Each row was made from one path, in order. Every step used is in the known rows, and no mark comes twice. Write each row's path.
Known rows:
P > V > U > B: [ 2.96 -4.47 -0.97 -0.16  5.04  1.10 -1.67 -2.46 -0.78  1.01  1.47  1.46
 -0.15  0.01  1.82  0.42 -0.76  3.23 -1.58  0.64  0.58  3.69]
P > U > B > V > W: [-0.16 -2.44  0.97  0.05  1.78  1.02 -0.05 -5.23  3.21  0.99  2.85  2.73
 -2.04 -2.52 -1.44  3.13 -3.64  0.24 -0.16 -3.85  2.25  1.63]
Z > U > B > V: [-0.08 -0.87  2.18 -1.54  1.85  1.52 -1.08 -2.91  1.12  3.16  4.27  0.31
 -1.14 -2.48  2.20  3.10 -3.84  2.98 -1.39 -5.11  1.76  0.89]
Z > W > U: [ 1.15 -1.03  4.62 -3.29  6.48 -0.64 -3.50 -1.28 -0.95 -2.11  4.64  0.32
 -0.54 -1.22 -0.83  2.49 -0.62  2.90  1.04 -0.81  0.13  3.14]
P > Z > W > U > B > V: [-1.32 -1.57  3.22 -2.22  5.22 -2.51 -3.84 -3.09  3.38  2.48  4.65  0.84
 -1.29 -3.36 -0.24  2.37 -1.40  4.29 -1.90 -2.20  0.70  4.15]
P > Z > U: [ 1.58 -1.40  1.83 -3.15  2.10  0.31 -1.68 -1.91 -0.28  1.77  2.24  2.27
 -1.42  0.63 -0.74  1.66 -0.88  1.77 -2.49 -2.60  0.56  1.66]
B > V > U: [ 1.93 -0.85  1.35  0.06  3.87 -0.55 -0.69 -1.39 -0.74 -0.62 -0.29  3.04
 -1.90 -1.83 -0.18  3.12 -3.47 -0.14 -0.27 -0.74  0.31 -0.67]
Z > W > U > P > V: [ 1.84 -3.20  2.29 -3.40  8.69  0.55 -3.32 -1.46 -3.86 -1.34  4.97  0.03
  1.48 -0.18  0.30 -0.49 -0.50  4.31 -0.16  2.38  0.38  4.72]
P > U > V: [-1.03 -1.86  0.88 -0.23  3.81  2.22  0.95 -3.04  1.70  0.13  3.31  1.91
 -2.50 -1.93 -1.67  1.47 -0.67  1.09  0.21 -4.86  2.04  3.49]
Z > U > V: [ 0.69 -0.47  1.16 -2.02  2.88  2.61 -1.51 -1.98  0.64  1.05  3.23  0.58
 -2.10 -0.41  0.41  1.58 -1.20  3.64 -0.14 -4.79  1.57  2.20]
W > U > P > Z: [-0.40 -3.38  2.02 -3.53  4.97 -2.04 -2.34 -0.46 -0.86 -0.19  0.94  1.80
  0.02  0.54 -3.26 -0.03  0.83  1.19 -0.56  2.58 -2.14  3.66]
V > U > B: [ 2.33 -3.74  1.18 -0.66  3.70  0.03 -1.74 -1.93  0.55  0.42  1.28  1.61
 -0.96 -0.22  0.16  1.91 -0.66  1.73 -0.54 -0.15 -0.28  2.57]
B > Z > W > U: [ 1.06 -1.76  3.98 -3.67  5.39 -0.33 -4.55 -3.01 -1.18 -2.59  3.94  1.96
  0.53 -1.81 -2.01  2.65 -2.06  0.82  2.30 -0.43 -0.99  4.47]
P > Z: [ 1.04 -2.22  1.94 -1.24  3.06 -0.29 -1.09 -1.50  0.65  0.87  1.32  2.34
 -1.84 -0.45 -2.56  1.16  0.61  0.54 -1.84 -1.87  0.13  2.32]
W > U > P: [-0.23 -2.79  2.68 -3.25  5.43 -0.46 -1.72 -0.07 -2.53 -1.91  2.01  0.64
  0.41 -0.11 -2.16  0.81 -0.24  1.06  1.53  1.96 -1.66  2.78]
B > Z: [ 1.16 -2.42  2.04 -1.42  2.68  1.43 -1.67 -3.07 -0.94 -1.16  1.52  2.80
 -0.20 -1.35 -2.64  2.01 -1.91 -1.53  1.12 -1.99 -0.71  2.74]
B > V: [ 0.16 -0.40  2.58 -0.05  3.40  1.01 -0.04 -1.77  0.01  0.32  2.06  1.36
 -1.93 -3.05 -0.71  2.82 -2.92  0.02 -0.38 -3.58  1.32 -0.17]
W > U > B: [-1.17 -3.04  2.64 -2.18  4.08 -0.51 -2.41 -1.55  1.16 -0.12  3.70 -0.35
 -0.28 -1.53 -0.77  2.11  0.21  2.65  0.97 -0.94 -0.91  4.24]
Z > W > U > B: [ 0.34 -2.67  4.33 -3.04  6.02 -0.59 -3.81 -2.20  1.03 -0.05  6.01 -0.78
 -0.18 -1.94  0.09  2.19 -0.17  4.51  0.68 -1.47  0.23  4.87]
Z > U: [ 1.95 -0.80  2.69 -2.99  2.46  1.69 -1.22 -1.36 -1.74  0.15  3.32  1.19
 -0.87  0.07  0.31  2.44 -2.06  1.57 -0.69 -3.09  0.93  0.73]
W > U > B > V: [-2.31 -1.55  2.36 -1.08  3.68 -0.90 -1.77 -2.22  2.10  0.95  3.05  0.07
 -0.89 -3.56  0.01  3.13 -2.23  2.35  0.70 -2.08 -0.05  2.76]
B > U > W: [ 2.19 -1.93  2.49 -2.63  5.18  0.63 -0.08 -3.05 -3.10 -0.79  2.90  1.41
  0.04 -0.24 -0.48  1.14 -0.39  3.40  0.06  0.89  0.41  1.87]
B > U > V: [ 0.92 -1.37 -0.43 -1.70  4.29  1.07 -1.48 -1.89  0.45  0.15  2.14  2.00
 -0.70 -0.01 -0.17  0.75 -0.57  3.47  0.98 -1.58  1.04  2.25]
Z > U > P > V > W: [ 4.27 -3.07 -0.45 -3.22  4.07  2.98 -2.63 -2.81 -3.77 -0.06  2.13  1.88
  0.57  3.01  0.16 -0.53 -2.48  2.72 -1.08  1.14  1.07  1.34]

Write each row's path:
[ 2.51 -3.12  3.38 -2.77  6.00 -0.13 -2.57 -1.62 -1.15  1.25  3.46  1.59
 -0.44  0.02 -2.37 -0.32  0.48  2.30 -2.61 -0.24  0.50  3.39]
U > P > Z > W
[-1.18 -3.45  1.99 -2.56  3.11 -0.34 -3.41 -3.32  0.94 -0.46  2.90  1.29
  0.60 -1.84 -1.80  2.16 -1.22  0.69  2.24 -0.45 -2.24  5.53]
W > U > B > Z
[ 0.33 -0.94  0.24 -2.23  2.48  1.16 -1.99 -2.35  2.06  2.81  2.31  1.95
 -2.54  0.05 -0.64  0.94 -0.22  3.74 -2.13 -4.32  1.36  3.03]
P > Z > U > V
[ 1.46 -2.97  1.81 -3.72  4.83 -0.45 -3.18 -1.53 -1.33 -3.22  0.56  1.78
 -0.13  1.42 -3.47  1.13 -0.78  0.72  2.15  3.27 -1.74  1.96]
V > W > U > P
[ 2.01 -2.19  2.52 -3.67  3.43  2.07 -0.97 -0.67 -3.35  0.51  3.11  0.99
  0.17  0.85 -0.42  0.90 -1.78  1.56 -0.72 -0.78  0.23  0.97]
Z > U > P
[ 2.09 -0.92  3.87 -2.93  3.87  1.96 -0.04 -3.22 -2.90  0.37  3.88  0.08
 -1.32 -0.65  0.13  2.06 -1.14  3.56 -0.65 -2.41  0.78  1.85]
Z > U > W
[ 4.42 -4.06 -2.04 -2.90  5.34  1.46 -2.49 -2.80 -3.95 -1.18  1.13  3.26
  1.99  3.15 -0.37 -1.29 -1.83  2.65 -0.12  4.36  0.57  1.50]
B > U > P > V > W
[ 0.77 -1.95 -0.01 -0.44  3.06  1.94 -0.58 -4.43  3.00 -1.33  1.92  3.07
 -2.98 -0.29 -3.06  1.64 -0.99  0.81  1.13 -3.68  2.16  2.87]
P > U > V > W
[ 4.27 -3.71  2.00 -2.62  6.48 -1.51 -3.10 -1.15 -1.76  0.21  1.20  3.38
 -0.56  1.12 -1.55  0.01 -0.05  2.01 -2.66  2.83 -0.58  2.75]
V > U > P > Z > W
[ 0.94 -3.51  1.11 -3.85  4.28 -1.91 -3.64 -1.90  0.15 -1.41 -0.33  3.04
 -0.62  1.90 -4.63  0.24  0.24  0.92  0.06  3.61 -2.18  2.97]
V > W > U > P > Z
[ 1.80 -3.49  3.34 -1.78  4.14  1.63 -3.83 -4.44  0.76  0.90  5.15  1.16
  0.16 -2.01 -0.89  2.03 -1.41  1.73  0.08 -3.01  0.34  5.06]
U > B > Z > W
[ 3.73 -3.98 -0.50 -1.36  5.20  2.47 -2.08 -2.69 -2.81 -1.00  0.92  1.81
  0.20  1.90 -1.69 -0.96 -0.98  1.65 -0.61  1.85  0.56  2.15]
U > P > V > W
[ 2.00 -1.67  3.26 -3.29  2.73  2.45 -1.13 -5.03 -3.06  0.03  3.54  1.74
 -0.25 -0.77 -1.03  2.33 -2.53  1.44  0.33 -1.87 -0.14  3.13]
B > Z > U > W
[ 2.15 -1.20  2.41  0.22  5.12 -0.23  0.43 -3.09 -1.70 -0.25  0.31  2.17
 -2.31 -2.56 -0.20  2.66 -2.47  1.90 -0.68  0.05  0.32  0.48]
B > V > U > W
[ 2.36 -1.63 -1.31 -1.82  3.66  1.04 -2.88 -3.11  1.49 -1.20  0.77  3.03
 -1.14  1.56 -1.41  1.08 -1.19  3.08  1.53 -0.50  1.18  1.64]
B > U > V > W
[ 2.08 -1.31 -0.40 -2.68  1.16  2.77 -4.14 -4.97  1.51 -0.62  1.36  3.55
 -1.53  0.87 -2.24  1.92 -3.21  1.24  1.72 -3.34  0.43  2.89]
B > Z > U > V > W
[-0.70 -1.31  2.33 -2.59  6.38 -1.35 -4.08 -2.28  2.97  0.43  3.72  1.05
 -2.17 -1.32 -1.79  0.96  1.16  4.99 -0.61 -2.06  0.47  5.56]
P > Z > W > U > V
[ 2.05 -2.45  0.13 -2.33  5.18  0.38 -3.26 -2.84 -0.93 -2.91  1.33  1.78
 -0.52  0.98 -1.11  1.01 -1.04  2.26  1.17  1.79 -0.08  2.80]
P > V > W > U
[ 1.35 -1.78  2.00 -2.99  3.80 -0.66 -3.52 -2.07  0.35 -3.56  0.82  2.02
 -1.34  0.56 -2.93  2.56 -0.99  0.69  2.31  0.79 -1.02  1.69]
V > W > U
[ 3.63 -2.97 -0.71 -0.42  5.38  0.93 -1.32 -1.55 -2.79 -1.17  0.43  2.70
 -0.78  0.41  0.74  0.57 -1.19  1.61 -1.09  1.58  0.56  1.95]
P > V > U
[ 3.91 -3.23  0.61 -0.24  6.91  1.21 -0.13 -3.41 -3.85 -0.88  1.28  1.61
 -0.89 -0.16  0.77  0.29 -0.40  3.52 -1.34  2.13  0.42  3.03]
P > V > U > W
[ 3.00 -3.59  1.12 -1.79  4.99 -0.04 -1.19 -0.24 -3.05 -1.30 -0.24  2.79
 -0.26  1.00 -1.27  0.69 -1.05  0.01  0.02  2.68 -1.06  1.16]
V > U > P
[ 4.05 -4.66  0.09 -1.04  5.77  1.26 -4.47 -4.81 -1.23  0.67  3.60  2.69
  1.01 -0.64  1.35  0.72 -2.29  3.05 -0.96  0.62  0.41  5.73]
P > V > U > B > Z > W
[ 2.15 -4.38  0.37 -1.01  2.51  0.31 -2.76 -3.50  0.32 -0.03  0.51  3.36
 -0.09 -0.63 -1.04  2.11 -2.04 -0.21  0.71  0.46 -1.58  3.80]
V > U > B > Z
[ 2.17 -3.16  1.02 -3.31  4.81  0.55 -1.00 -0.69 -3.68 -0.30  1.82  2.31
  1.64  1.33 -0.81  0.06 -1.20  1.44  0.27  2.40 -0.27  1.15]
B > U > P
[ 3.04 -4.22  0.34 -1.95  4.56 -1.41 -1.59 -0.62 -1.67  0.21 -1.35  3.88
 -0.87  1.47 -2.41 -0.16  0.03  0.21 -2.09  3.42 -1.55  1.96]
V > U > P > Z
[ 2.19 -3.68  0.50 -1.10  6.05  2.47 -0.57 -1.38 -3.91  0.27  2.51  0.88
  0.85  0.31 -0.18 -1.32 -0.45  1.97 -1.30  0.68  0.64  2.79]
U > P > V
[ 0.36 -1.61  1.71 -2.55  4.46 -0.87 -2.65 -1.98 -0.50 -2.03  0.31  2.18
 -0.63 -0.52 -2.75  1.86 -3.06  0.59  1.85  1.87 -0.71  0.67]
B > V > W > U > P
[ 0.59 -3.60  0.71 -2.63  6.90  0.58 -1.66 -0.94 -3.78 -1.29  2.56  0.63
  1.30  0.12 -0.43 -0.56 -0.24  2.60  0.24  2.88 -0.69  3.81]
W > U > P > V
[ 2.21 -2.07  1.06 -0.71  4.65 -0.33 -0.61 -0.83 -2.33 -0.25 -0.60  2.96
 -0.86 -1.11 -0.66  1.50 -3.32 -0.07 -0.52  1.70 -0.21 -0.37]
B > V > U > P
[ 0.18 -0.32  1.82 -1.83  3.40 -1.02 -2.81 -2.51  1.24 -2.46  0.55  2.29
 -1.75 -1.46 -2.28  3.61 -3.39  0.37  2.06 -0.46 -0.06  0.29]
B > V > W > U
[ 3.35 -2.45  2.73 -0.89  5.39  0.19 -0.01 -2.67 -2.50 -1.54  0.70  1.75
 -1.83 -0.46 -1.10  1.91 -0.14  2.03 -0.15  1.26 -0.54  2.01]
V > U > W
[ 0.98 -1.93  1.16  0.13  2.28  1.12 -2.09 -3.82  3.11  1.11  1.82  1.47
 -2.03 -1.83 -0.89  2.81 -2.70  1.39 -0.09 -3.13  1.36  0.81]
U > B > V > W
